(in the rows, 128 means zero)
Known rows, with every way that one mark hangs from another
(Q (A K W Y)): [186 166  87 113 136 141 110 106  98 137  78  77 135  75 117 150 166 164
 195  92 147 152]
(H (K S)): [185 121 109 149 102 141 130 112 124 132 102  75 143 123 146 139 172 133
 157 126 123 165]
(Q (A K V)): [182 161 107 130 133 160 118 110 107 135  74  73 114  93 139 155 175 155
 182 118 139 151]
(Q A): [169 135 106 148 131 151 121 117 121 144  97  80 131 110 142 146 187 140
 165 134 134 133]
(H (K (S Y))): [180 120  91 150 101 146 140 108 112 115 108  82 145 109 150 125 165 131
 166 123 118 163]
(Y A (K S)): [169 130 132 124 113 105 116 119 141 151 120  74 155 120 131 143 179 135
 162 125 111 161]
(Q (A K Y)): [181 155  98 124 136 148 116 108 110 145  90  82 127  92 124 148 174 153
 180 110 147 150]
(Q (A W)): [175 145  95 137 133 145 115 115 109 135  85  75 137  93 136 149 180 151
 180 116 134 135]
(S A): [154 145 119 148 124 132 139 120 121 126  95 104 133 115 124 156 196 134
 166 132 130 151]
(S (Y A)): [160 122  86 145 111 121 120  97 104 112 111  91 141  96 146 134 184 148
 171 137 124 147]
(A (K (S Q))): [186 154 113 126 106 141 126 119 117 139 117  71 145 102 129 157 164 155
 174 124 122 163]
(V (S Q) W Y): [162 132  86 147 100 127 154 127 112 140 135  78 171  82 160 165 172 115
 214 130 148 140]
(V (A K) (S Q) Y): [177 149  96 135  92 135 140 118  85 134 112  75 148  84 132 179 172 138
 212 136 161 171]
(W (A (V S) (Y K))): [169 158 122 120 119  99 145 117 116 133  93  74 160  72 111 148 172 136
 171  96 120 156]
(Q (A (K (S Y)) (V W))): [179 155  93 131 133 169 125 114 102 124  98  74 136  73 147 145 158 138
 193 104 127 163]
(S (Q A) (Y K)): [157 152  94 138 128 150 153 135 123 136 118  93 137  91 139 126 176 146
 186 132 108 123]
(K S): [180 129 122 138 111 130 129 109 125 135 119  77 154 116 139 147 171 130
 153 128 121 155]
(W (A K (V Y))): [173 154 104 138 127 148 121 114 101 116  79  71 133  81 122 153 165 140
 185 120 157 157]
(V A S): [170 128 114 142  97 111 136 110  93 134 108  77 152  88 134 169 185 139
 170 131 133 174]
(A (V (S Q) W) Y): [170 157 104 124 106 110 156 100 108 128 111  88 161  69 144 162 169 143
 193 106 124 153]
(Y (A W) K): [163 140 110 117 116  94 114 117 122 139  95  75 148  94 126 143 179 158
 182 110 119 153]
(S Q (Y (A W) K)): [156 151  87 122 109 111 135 118 111 118 113  89 151  80 131 133 173 167
 196 122 105 140]
(A (K S) (V W Y)): [184 149 106 126 121 151 134 107 107 124 103  73 147  82 150 157 147 122
 203 106 155 170]
(A K (V Y)): [184 154 102 128 120 146 134  99 100 119  82  78 123  91 144 154 159 139
 198 119 162 154]

Rows
[157 157  89 139 122 146 143 119  96 106  94 105 126  85 123 144 178 146
 191 117 131 163] => (S (A K) Y)
[183 173 106 105 128 115 141 109 108 141  79  73 150  74 129 153 168 142
 201  81 126 144] => (Q (A (V S) W (Y K)))
[174 160 101 137 123 161 122 127 117 147 101  76 125 101 132 155 182 163
 183 134 130 139] => (S (Q (A K)))
[190 179  94 107 139 145 116  95  93 125  63  77 126  72 122 154 161 166
 197  87 146 154] => (Q (A K V W Y))
[155 169 107 138 117 134 140 124 115 118  93 102 141 101 115 164 189 158
 189 127 121 142] => (S (A W) Q)
[159 133  96 139 113 104 134 125 109 138 117  74 178  58 124 156 177 130
 178 101 130 161] => (V S (W (A Y)))
[179 155  99 135 111 134 128 118  96 122  85  58 147  73 125 165 167 134
 197 112 153 163] => (W (A K (V S Y)))
[195 177 119 106 114 134 134  91 109 123 100  83 143  93 121 157 155 158
 180 106 128 167] => (A (K (S Q)) V Y)
[172 174  85 128 100 133 146 130  96 126  99  81 153  85 125 181 175 135
 237 112 154 155] => (V (S (A K W) Q) Y)
[161 129  70 134  96 111 127 116  91 125 121  72 161  55 152 152 173 144
 207 107 127 174] => (V (S (Y (A K))) W)
[174 154 108 105 127  96 144 107 114 133  96  89 155  77 117 134 160 153
 181  88 127 148] => (A W (Y K))
[173 153 130 128 124 141 140 138 144 160 123  76 151 116 131 142 174 134
 169 127 106 139] => (Y (K (S (Q A))))
[167 153 118 111 119  97 120 105 117 127  80  76 140  89 130 147 175 160
 185 107 118 155] => (Y (A V W) K)
[165 156 128 143 113 143 139 125 132 131 118  97 151 127 122 162 188 133
 166 138 114 151] => (K (S A Q))
[191 170 101 116 123 137 127 101  99 141  80  70 133  81 132 162 171 148
 195  97 142 158] => (Q (A K (V S) Y))
[184 171  94 108  95 108 134 106  75 126  98  76 158  56 106 178 165 175
 207  99 140 184] => (V (A K W Y) (S Q))
[170 164  95 137 132 172 132 122 112 136  95  81 128  86 148 159 171 144
 210 129 151 138] => (S (Q (A K (V W Y))))
[180 159 105 126 116 157 138 113 111 124 112  76 147  84 148 161 149 132
 208 116 148 163] => (A (K (S Q)) (V W Y))
[160 160 139 128 119 129 153 141 145 145 121  95 152 121 117 150 181 129
 171 125 103 152] => (Y (K (S A Q)))
[152 165  91 136 129 150 150 115  93  97  86 108 126  64 133 148 171 144
 203 105 130 172] => (S (A K (V W)) Y)
[182 162 105 113 124 112 135  78  96 107  76  91 143  77 127 147 161 159
 181  94 136 149] => (A V W Y)
[173 157 127 111 128 107 154  98 122 131  91  96 139  91 128 135 165 142
 169 102 125 148] => (A V (Y K))
[175 157  80 132 121 152 136 118  90 127  93  69 137  56 154 154 166 141
 210 100 130 161] => (Q (A K (V (S Y) W)))
[177 143 107 144 109 143 130 119 118 120  84  86 144 118 126 150 176 135
 176 112 124 172] => (H (K (S (A W))))
[182 132 110 149  97 146 136 118 129 133 109  78 146 125 143 143 173 143
 163 135 116 157] => (H (K (S Q)))
[178 159  91 115 104 103 159 107  90 108  89  73 156  56 143 144 157 146
 204  87 110 154] => (A (V (S (Y K))) W)
[178 137  95 146  95 146 129  99 113 107 101  82 139 114 150 137 173 148
 176 137 111 160] => (H (K (S Q (Y (A V)))))
[170 155 103 150 105 160 153 114 116 101  94 101 135 117 137 141 176 136
 181 131 111 162] => (H (K (S (A V) Q Y)))
[179 136  86 154 108 170 137 121 118 125 109  81 140 115 149 132 173 138
 176 135 114 147] => (H (K (S (Q A) Y)))
